Every row comes from one small tree of marks. The marks that hang from a mark follow it in brackets, in alphabetical order. Every link used is in the known rows. Which tree was each row made from?
Known rows:
Z[T[B[M] D E]]: [ 0.77 -2.87  1.45 -0.17  0.64 -2.07 -0.35  1.14  0.76  1.01 -5.25 -0.38
  1.85  1.33  1.52  1.38 -1.26  3.10  0.15 -2.42 -0.35  0.62  0.16 -1.72
  0.76 -2.35 -0.08  0.03  2.98  4.16 -1.37]
M[B F[D[T]]]: [ 1.52  0.52  0.98  2.02  3.31 -0.59 -0.56 -0.97 -1.96  1.12  5.16 -0.96
  2.01 -0.33 -2.13 -1.06 -0.41  0.37 -1.02  0.09 -0.45  0.69 -0.87  3.92
 -0.37  0.39 -0.33  0.17  3.82  1.36  0.02]
T[Z]: [-1.28 -1.58  0.28 -0.73  0.88  1.32 -0.57  2.24 -0.21 -0.36 -0.13 -0.64
 -1.20  0.10  0.12  3.08 -0.19  1.91 -0.41 -0.95  0.80  0.36 -0.54  0.04
  1.56 -0.22  0.09  0.37 -1.06 -1.94 -1.74]
B[M[F[D]] T[Z]]: [ 2.71 -7.05  0.94 -0.52  3.87  0.49 -1.72  2.19 -1.47  0.64  1.46 -1.44
  1.19 -0.15  0.83  2.56  0.34  0.32 -0.52  0.38  0.44  1.61 -1.09  0.63
  3.94 -2.62 -0.30  0.14  0.84 -1.46 -0.20]
E[T[B]]: [-0.17  2.11  1.65  1.40 -0.50 -1.39 -0.36 -0.84  1.61  0.31 -2.64 -0.55
  2.27  0.86 -0.01 -3.29 -1.07  1.52 -0.09 -1.14  0.76  0.20  1.86 -0.85
 -1.11  1.90 -0.45 -0.50  2.72  1.07 -1.60]
Z[T[B D[F] E]]: [ 1.02  1.90  1.07 -0.69  0.98 -1.37  0.79  1.42  0.36  0.10 -7.27 -0.68
  2.41  1.29  2.24 -2.44 -2.37  3.81  0.26 -2.67 -1.49  0.68 -0.18 -1.15
  1.06 -1.96 -0.48  0.65  3.80  6.09 -1.01]
S[T[E]]: [ 0.20  1.23  0.30 -0.77  0.88 -0.52  0.75  2.29  1.34  0.40 -4.65 -0.77
 -0.87  0.46 -1.54 -1.48 -0.01  1.83  0.68 -0.14 -0.83 -0.20 -1.62 -0.39
  0.10 -0.65 -0.06  2.74  0.32  2.22 -1.67]
B[T[D[F] E]]: [ 2.57  0.91  0.69 -0.73  2.29 -0.37  0.53  1.09  0.38  0.26 -6.60 -1.12
  2.65  0.65  2.83 -1.36 -0.21  1.36  0.37 -0.79 -1.80  1.78 -2.32 -0.93
  3.05 -1.96  1.25  4.12  0.97  4.04  0.59]
E[T[B D Z]]: [-1.18  0.12  1.94  1.36  1.31 -0.20 -1.00  1.64  0.98 -0.28 -2.83 -0.85
  2.77  1.15  1.38  1.23 -1.62  4.61 -0.75 -3.17  0.36  1.89  0.76 -0.97
  0.54  0.49 -0.05  0.63  1.93  0.90 -2.69]
B[T[E]]: [ 1.14  1.61  0.74 -1.13  0.32 -0.47  0.31  0.82  2.09  0.92 -5.44 -0.72
  0.74  0.31  1.80 -2.01  0.44 -0.46  0.78  0.22 -0.42  0.33 -1.82 -1.03
  2.10 -0.25  1.36  2.63 -0.43  0.93 -0.68]
D[F[M[B]] T[E Z]]: [ 0.95 -1.03  2.17  2.07  2.37  0.12  0.27  2.04 -0.53  1.55  0.37 -2.43
 -0.19  0.66 -1.71  1.37  0.72  3.10 -1.07 -1.47 -0.57  0.62 -2.07  1.21
  3.82  1.23  1.44  4.00  2.19  0.26 -3.45]
F[D M[B[T[E Z]]]]: [ 0.83 -2.73  1.31  1.55  2.98 -0.28 -0.22  3.05  1.76  1.71  0.36 -1.79
  2.21  1.30  3.06  3.65  0.87 -0.31 -0.74  0.22 -0.31  1.31 -3.23  1.87
  1.90 -1.88  1.14  2.30 -0.62 -0.94 -1.50]
F[M]: [ 1.19 -1.73  0.48  1.76 -0.24  0.01  0.05  0.13  0.63  0.73  2.36 -0.21
 -0.01  0.02  0.30  1.40  0.91 -0.45 -0.55  0.14 -0.87 -0.15  0.06  0.11
  0.74 -0.68 -0.11 -0.07 -1.50 -1.83 -0.75]
S[N T[B D E Z]]: [-0.33  1.42  1.57  0.51  1.72 -0.05  0.44  4.27 -1.13 -1.36 -7.99 -1.03
 -0.11  0.48  1.31  2.67 -2.55  6.33 -1.15 -2.12 -0.50  1.30 -1.90 -0.14
  0.80 -1.16  0.77  4.07  1.19 -0.26 -3.07]
F[D[T[E Z]]]: [-0.67 -0.84  0.93  0.79  2.56  0.11  0.20  4.17  1.42  1.39 -0.96 -1.08
 -0.55  1.03 -1.70  0.95 -0.47  1.24  0.21 -1.06 -0.71  0.81 -3.04  0.95
  1.51 -1.19  0.87  2.45  0.42 -1.35 -1.08]
E[T[B[M[F]] Z]]: [ 0.38 -3.75  2.23  0.75  1.16 -0.36 -1.97  0.14 -0.38  0.03 -0.10 -1.22
  1.34  0.60 -0.83  1.06 -0.37  3.78 -0.80 -1.60  1.65  0.30  2.84 -0.71
  2.10  1.29 -0.63 -1.57  3.48 -0.05 -2.80]
M[B[T[E Z]] F[D]]: [ 1.21 -0.38  1.06 -0.93  4.25  0.47 -0.84  1.60 -0.36  0.43 -0.15 -1.86
  1.73  0.41  2.20  1.31  0.04  1.07 -0.39  0.12  0.25  0.65 -1.76  2.85
  2.57 -1.08  1.13  1.35  1.63  2.10 -1.04]
D[F[M] T[B E Z]]: [ 0.53 -2.66  2.31  1.78  0.85  0.52  0.09  2.50 -0.29  1.51 -3.10 -2.12
 -0.80  0.89 -0.84 -0.32 -0.69  3.20 -0.31 -2.45 -0.72 -0.11 -0.83  0.53
  4.36  0.58  1.24  2.47  2.71 -0.60 -3.70]
D[F T[B[M] E Z]]: [ 0.20 -4.68  2.21  0.82  1.52 -0.42 -0.67  2.19 -1.44  1.60 -3.70 -2.18
 -0.82  1.06 -2.00  0.51 -0.70  3.31 -0.10 -2.56  0.69  0.26 -0.18  0.24
  4.63  0.35  1.03  2.19  4.74  0.72 -2.61]
F[D[T[B E Z]] M]: [-0.30 -4.32  2.06  2.66  1.39 -0.06 -0.31  4.17  1.98  2.32 -0.47 -1.33
  0.00  1.37 -0.34  1.32 -0.81  1.16 -0.23 -1.64 -0.93  0.48 -2.08  1.62
  2.03 -1.56  0.61  1.30  0.84 -2.38 -2.29]
F[D[T[B Z]]]: [-1.29 -3.09  1.25  1.77  1.86 -0.19 -0.57  3.01  0.22  1.15 -0.41 -1.02
  0.49  0.72 -1.09 -0.40 -2.11  0.86 -0.29 -1.95  0.15  1.13 -1.72  1.94
  0.49 -0.92  0.16  0.32  2.05 -2.04 -1.36]
F[D[T[E Z]] M[B]]: [ 0.04 -2.59  1.85  3.06  2.93 -0.06 -0.05  3.51  1.49  2.45  2.91 -1.78
  0.72  1.16 -1.12  3.76  0.84  1.12 -0.91 -0.74 -0.59  0.98 -3.21  2.48
  1.40 -0.91  1.27  2.58  0.75 -1.83 -2.50]
S[T[B E Z]]: [-1.85 -0.97  1.10 -1.07  0.73  0.19 -0.16  3.75  1.17  0.13 -6.77 -1.47
 -1.64  0.76  0.06  0.20 -1.41  3.80  0.27 -1.80  0.58 -0.32 -0.86  0.36
  1.29 -0.45  0.23  1.77  1.08  1.07 -3.67]

Write each row's tree:
[-2.19 -2.94  1.13 -0.42  0.97  1.25 -0.86  2.96  0.57 -0.15 -5.14 -0.94
  0.08  1.40  2.81  5.11 -1.55  4.49  0.23 -3.24  0.34  0.35 -0.22  0.28
  2.53 -1.53  1.75  1.12  0.95  1.94 -1.82] -> T[B D E Z]
[ 1.44 -1.53  1.45 -1.00 -0.06 -1.63 -0.58 -0.18  0.13  0.89 -3.63 -0.60
  0.26  0.61 -0.05 -1.40 -0.85  2.51  0.42 -0.97  0.17 -1.00  1.72 -0.79
  1.74 -0.80 -0.99 -1.69  3.81  3.30 -1.79] -> Z[T[B[M[F]] E]]
[ 2.73 -6.04  0.16  0.16  2.52 -0.31 -1.26  0.07 -2.00  0.52  4.36 -0.25
  1.35 -0.06 -0.90  2.32  0.46 -0.13 -0.22  1.10 -0.11  0.31  0.79  1.65
  1.30 -2.51 -1.08 -1.89  2.33  0.17  1.92] -> B[M[F[D]]]
[ 1.14  0.49  1.37 -0.83  3.83  0.90 -1.24  0.24 -1.13 -0.10 -1.30 -1.76
  1.75 -0.04  2.41  3.45  0.15  3.32 -0.63 -1.12  0.06  1.17 -1.16  1.71
  3.48 -0.37  1.74  2.71  1.37  2.26 -1.96] -> M[B[T[D E Z]] F]
[ 1.25 -0.39  0.88 -1.34  3.11  0.91  0.07  3.21  0.13 -0.15 -6.79 -1.63
  1.69  0.78  3.09  1.17 -0.33  3.12  0.00 -1.71 -1.11  2.11 -2.75 -1.18
  4.64 -1.87  1.47  4.49  0.15  2.21 -1.09] -> B[T[D[F] E Z]]
[-0.47  0.96  1.35 -0.78  1.94 -0.20 -0.32  1.19  1.01  0.73 -3.30 -1.87
  0.61  0.63  2.57  2.31  0.79  1.00 -0.41 -0.62  1.42  0.54 -2.08  0.97
  2.31  1.01  2.06  3.11  0.39  1.05 -2.68] -> M[B[T[E Z]]]
[-0.77  0.23  1.68  1.12 -0.56 -1.07 -0.12  0.33  1.03  1.87 -4.28 -0.83
 -0.62  0.61 -1.80 -2.92 -0.95  1.07  0.54 -1.92 -0.10 -0.58 -0.45  0.27
  1.11  1.36  1.27  1.60  2.82  0.43 -1.98] -> D[T[B E]]
[ 2.74 -1.20  1.32  2.88  1.14 -0.49  0.68  0.21 -1.37  1.47  1.33 -1.09
  0.65 -0.21 -2.86 -2.97  0.13  0.63 -0.84 -0.70 -1.98  0.68 -1.19  0.08
  2.16  0.34 -0.10  2.36  1.57 -0.97 -1.28] -> D[F[M] T]
[-0.15 -1.32  1.63  1.40  1.16  0.11 -0.35  1.40 -1.88  0.54 -2.47 -1.76
 -0.14  0.15 -1.60 -2.52 -2.04  2.82 -0.66 -2.85  0.20  0.60 -0.50  0.91
  2.91  1.04  0.08  1.13  3.39 -0.42 -2.67] -> D[F T[B Z]]
[ 1.61 -7.01  1.25  0.07  2.92  0.03 -1.54  2.20 -0.66  0.52 -1.69 -1.27
  1.72  0.23  1.84  5.33  0.58  1.79 -0.79 -1.54  0.42  2.81 -2.03 -1.59
  3.78 -2.28  0.78  2.47 -0.41 -1.43 -1.36] -> B[M T[D Z]]
[ 1.55 -0.17  1.91  2.12  2.76  0.47 -0.16  2.17  0.39 -0.37 -0.06 -1.23
  3.36  0.95  0.62  1.49  0.08  4.79 -1.17 -1.87 -1.37  2.49 -0.45 -1.27
  2.01 -0.48 -0.44  2.10  0.61  0.90 -2.04] -> E[T[D[F[M]] Z]]
[ 1.14  0.99  1.36 -1.35  2.82  0.71 -1.03 -0.04 -0.80  0.15 -1.25 -1.85
  0.58 -0.14  1.71  1.43  0.62  2.08 -0.49 -0.08  0.89 -0.01 -0.52  1.78
  3.63  0.79  1.57  1.65  1.16  1.50 -2.53] -> M[B[T[E Z]] F]
[ 1.92 -1.70  1.86  3.22  0.15 -0.82  0.15 -0.23 -1.25  1.51 -1.00 -1.29
  1.06  0.11 -1.60 -3.88 -1.15  0.77 -0.80 -1.81 -1.17  0.42  0.00  0.80
  2.00  0.72 -0.22  1.20  3.29 -0.16 -1.84] -> D[F[M] T[B]]
[ 0.39 -2.97  1.49  2.47  2.33  0.33  0.26  4.29  2.15  2.23  1.40 -1.27
 -0.37  1.09 -1.33  2.21  0.40  0.95 -0.30 -0.76 -1.59  0.99 -3.07  0.77
  2.26 -1.92  0.85  2.52 -0.84 -3.12 -2.05] -> F[D[T[E Z]] M]
[-0.38  1.26  1.53  1.16  2.28  0.11 -0.58  2.16  1.40 -0.62 -0.84 -0.70
  2.27  0.86  0.16  1.94 -0.26  4.36 -0.83 -2.00 -0.25  2.36 -0.39 -1.62
  0.73  0.19 -0.02  1.66  0.27  0.52 -2.20] -> E[T[D Z]]
[ 1.90 -0.54  1.00  1.31  2.39 -0.22  0.43  0.54 -0.71  0.55 -0.73 -1.17
  2.57  1.26  2.50  3.61  0.59  2.81 -0.48 -0.98 -1.68  0.92 -1.25  0.98
  2.14 -1.65  1.08  2.88  2.10  4.76  0.36] -> T[D[F[M[B]]] E]
[-0.50  2.17  1.09 -0.95 -0.90 -1.44  0.51  0.82  2.24  0.78 -6.10 -0.41
  0.32  1.02  1.12 -3.05 -1.68  1.98  0.69 -1.53 -0.21 -0.87  0.34 -1.16
 -0.12 -0.20 -0.32 -0.51  2.11  3.17 -2.15] -> Z[T[B E]]
[ 0.64  2.26  0.94  0.18  2.59  0.34  1.00  4.78 -0.94 -1.62 -6.29 -0.81
 -0.45  0.17  0.10  3.38 -1.31  6.14 -1.15 -0.99 -1.33  1.83 -3.10 -0.57
  1.13 -1.41  0.56  5.17 -0.80 -0.91 -2.64] -> S[N T[D E Z]]
[ 1.72  1.91  1.04  0.00  3.07 -0.94  0.28 -0.12 -0.58  0.62 -4.50 -1.61
  3.62  0.80  2.98  0.46  0.12  1.33 -0.37 -0.82 -0.49  1.63 -2.19  0.86
  1.88 -0.40  1.75  3.97  2.47  4.96 -0.11] -> M[B[T[D[F] E]]]
[ 0.72 -4.31  2.31  1.44  2.42 -0.86 -1.29  1.77 -0.88 -0.22 -2.32 -1.42
  3.60  1.49  1.04  2.41 -0.96  5.14 -0.95 -2.95  0.62  2.11  1.21 -1.29
  2.19 -0.24 -0.45  0.81  4.49  2.57 -1.87] -> E[T[B[M] D[F] Z]]
[ 1.77  2.98  0.62 -1.03  1.83 -0.81  1.24  1.69  0.44 -0.18 -5.27 -0.44
  2.08  1.00  1.37 -1.65 -1.05  3.67  0.19 -1.70 -2.32  1.30 -1.58 -1.84
  1.13 -2.02 -0.47  1.90  2.18  6.01 -0.64] -> Z[T[D[F] E]]
[ 2.99  3.70  0.47  1.43  2.64 -0.96  1.50  1.97 -3.25 -1.83 -4.56 -0.56
  1.93 -0.57 -0.10 -1.52 -1.93  4.40 -1.69 -0.51 -2.31  2.34 -2.26 -0.14
 -0.40 -1.48 -0.95  3.95  1.63  1.21 -0.23] -> S[N T[D[F]]]
[ 2.64 -6.27  1.16 -1.49  3.88  0.29 -1.39  2.97 -0.06  0.98 -1.31 -1.65
  0.79  0.44  1.28  2.89  0.82  1.01  0.09  0.55  0.24  0.86 -1.51  0.42
  4.91 -2.81  0.69  1.14  1.02 -0.08 -0.59] -> B[M[F[D]] T[E Z]]
[ 0.19  0.50  0.88  1.35  1.94 -0.91  0.61  2.50  1.53  1.80 -0.59 -0.51
  0.57  0.93 -1.79 -1.57 -0.31 -0.22  0.51 -0.29 -1.37  0.83 -2.73  0.78
  0.02 -1.00  0.46  2.25  1.28 -0.16  0.32] -> F[D[T[E]]]
[ 0.25 -1.54  1.34  0.38  2.35  0.82 -0.96  2.35 -0.48  0.82 -0.52 -1.08
 -0.36  0.42 -1.13 -0.91 -1.53  2.22  0.14 -1.31 -0.54  0.00 -0.33  2.33
  2.20 -1.01  0.27 -0.19  2.69 -0.30 -1.12] -> M[F[D[T[B E Z]]]]
[ 0.63  1.99  0.67  0.41  1.52  0.16  0.83  3.34 -1.91 -1.69 -3.55 -0.82
 -1.23 -0.70 -1.17  0.46 -1.29  4.05 -1.65 -0.11 -0.18  1.15 -2.01 -0.15
 -0.06  0.06 -0.68  3.15 -0.65 -3.77 -2.96] -> S[N T[Z]]
[-1.42 -2.24  0.81 -0.18  0.79  0.25 -0.58  2.68  0.04 -0.27 -4.20 -1.39
 -0.86  0.33 -0.28 -0.10 -2.13  3.13 -0.49 -1.93  0.92  0.34 -0.43  0.29
  0.52 -0.56 -0.87  0.67  0.96 -0.03 -3.50] -> S[T[B Z]]
[ 0.00 -2.71  1.81  0.38  0.96 -1.01  0.08  3.81 -1.33 -0.57 -6.88 -1.40
 -1.39  0.46 -0.24  2.64 -1.34  4.74 -0.97 -0.83  1.05  0.14 -0.70 -0.50
  1.65 -0.18  0.42  2.79  1.88 -1.57 -3.25] -> S[N T[B[M] E Z]]
[ 1.54 -2.16  1.98  1.18  0.39 -1.54 -1.57 -1.77 -0.31  0.44  0.08 -0.62
  2.41  0.46 -0.90 -1.87 -0.46  1.93 -0.48 -0.56  0.93 -0.03  3.25 -0.64
  0.56  1.60 -1.02 -1.48  4.63  1.46 -1.23] -> E[T[B[M[F]]]]
[-0.14 -3.34  1.53  0.54  1.78  1.35 -0.49  3.35 -0.33  0.00 -4.18 -1.55
  0.93  1.58  3.43  4.58 -1.18  4.97 -0.24 -3.13 -0.81  0.73 -0.01  0.41
  4.25 -2.23  1.23  1.61  1.54  2.46 -1.65] -> T[B D[F[M]] E Z]
[ 1.84 -2.38  2.01  2.03  1.76 -1.96 -0.95 -0.25 -0.76  0.18 -2.24 -0.89
  4.79  1.42  0.42 -0.43 -0.95  3.30 -0.57 -2.04 -0.01  1.70  1.67 -1.14
  0.73 -0.12 -0.94  0.37  5.30  4.46 -0.25] -> E[T[B[M] D[F]]]
[ 1.70 -0.82  0.70 -0.25  3.27  0.88 -0.26  2.33 -0.99 -0.50 -4.33 -1.48
  2.34  0.19  2.81  0.62 -0.82  2.47 -0.73 -1.72 -0.82  2.80 -2.36 -0.74
  3.66 -2.01  0.58  3.32  0.10  0.62 -1.12] -> B[T[D[F] Z]]
[ 1.42  0.79  0.79 -0.62  1.55 -0.36  0.09  1.32  1.63  0.81 -5.77 -0.64
  2.11  0.50  2.65  0.28  0.07  0.67  0.49 -0.89 -1.22  1.75 -2.47 -1.18
  2.15 -1.54  1.77  3.77 -0.47  1.96 -0.16] -> B[T[D E]]
[ 2.24  1.60  2.00  3.10  2.50 -1.40  0.21 -0.47 -0.01  0.09  1.22 -1.12
  5.02  1.05  0.86  0.05  0.34  3.12 -1.37 -1.17 -1.33  2.11 -0.05 -0.17
 -0.06  0.78 -0.46  2.06  2.84  3.75 -0.83] -> E[T[D[F[M[B]]]]]
[ 1.38 -6.31  1.00  1.18  1.62 -0.92 -1.02 -0.31 -2.89  0.12 -1.92 -0.76
  2.88  0.93  1.86  2.41 -1.40  2.29 -0.43 -2.15  0.04  1.30  1.15  0.27
  1.78 -2.06 -0.28 -0.31  4.58  4.00  1.14] -> T[B[M] D[F]]
[ 0.40 -5.06  1.47  1.83  1.40 -1.97 -0.37  2.14  0.83  2.59 -1.51 -0.86
  0.81  1.39 -1.94 -0.06 -0.80 -0.07  0.46 -1.01 -0.08  0.24 -1.35  1.39
  0.65 -1.28  0.49  0.80  3.75  0.57  0.03] -> F[D[T[B[M] E]]]
[ 0.51 -1.14  2.38  2.34  2.01 -0.06 -0.61  1.97  0.29 -0.25 -1.94 -1.41
  3.48  1.37  1.70  1.01 -1.27  5.03 -1.17 -2.79 -0.67  2.04  0.71 -0.75
  1.93 -0.25 -0.47  1.10  2.77  1.52 -2.43] -> E[T[B D[F[M]] Z]]
[ 1.98  2.42  0.72  0.88  3.33  0.50  1.00  3.88 -3.63 -2.46 -4.51 -1.03
  0.75 -0.35  0.47  1.29 -2.03  5.97 -2.03 -1.26 -1.53  2.72 -2.63 -0.04
  0.93 -1.65 -0.58  4.10  0.77 -0.30 -1.59] -> S[N T[D[F] Z]]
[ 1.51 -2.69  1.24 -0.64  1.19 -1.75 -0.44  1.15  0.36  1.16 -2.77 -0.57
  1.43  1.08  0.53 -1.00 -1.36  1.78  0.44 -0.68 -0.48 -0.51  0.86  0.01
  0.97 -2.37 -1.23 -2.20  4.34  3.66 -0.46] -> Z[T[B[M[F[D]]] E]]
[ 2.33 -1.84  0.49  1.80  1.98  0.40  0.20  0.83 -1.44 -0.09  0.62 -0.44
  2.47  0.35  1.54  1.83 -0.20  2.02 -0.76 -0.97 -2.29  1.63 -0.77  0.16
  1.68 -2.48 -0.27  1.22  0.55  1.81  0.76] -> T[D[F[M]]]
[ 1.22 -5.78  1.43 -1.43  1.67 -0.24 -0.96  2.70  0.87  1.02 -4.07 -1.60
 -0.25  0.75  1.07  3.55  1.38  0.88  0.17 -0.26  1.19  0.70 -1.69 -1.52
  4.65 -0.86  1.52  3.02 -0.23 -1.02 -2.00] -> B[M T[E Z]]
[-0.36 -0.06  1.35 -0.29  2.99  0.10 -0.62  1.50  0.46  0.62 -3.58 -1.70
  1.88  0.81  3.38  4.33  0.30  2.35 -0.58 -1.59  0.76  1.69 -2.80  0.69
  2.36 -0.39  2.10  4.00  0.38  2.12 -2.08] -> M[B[T[D E Z]]]
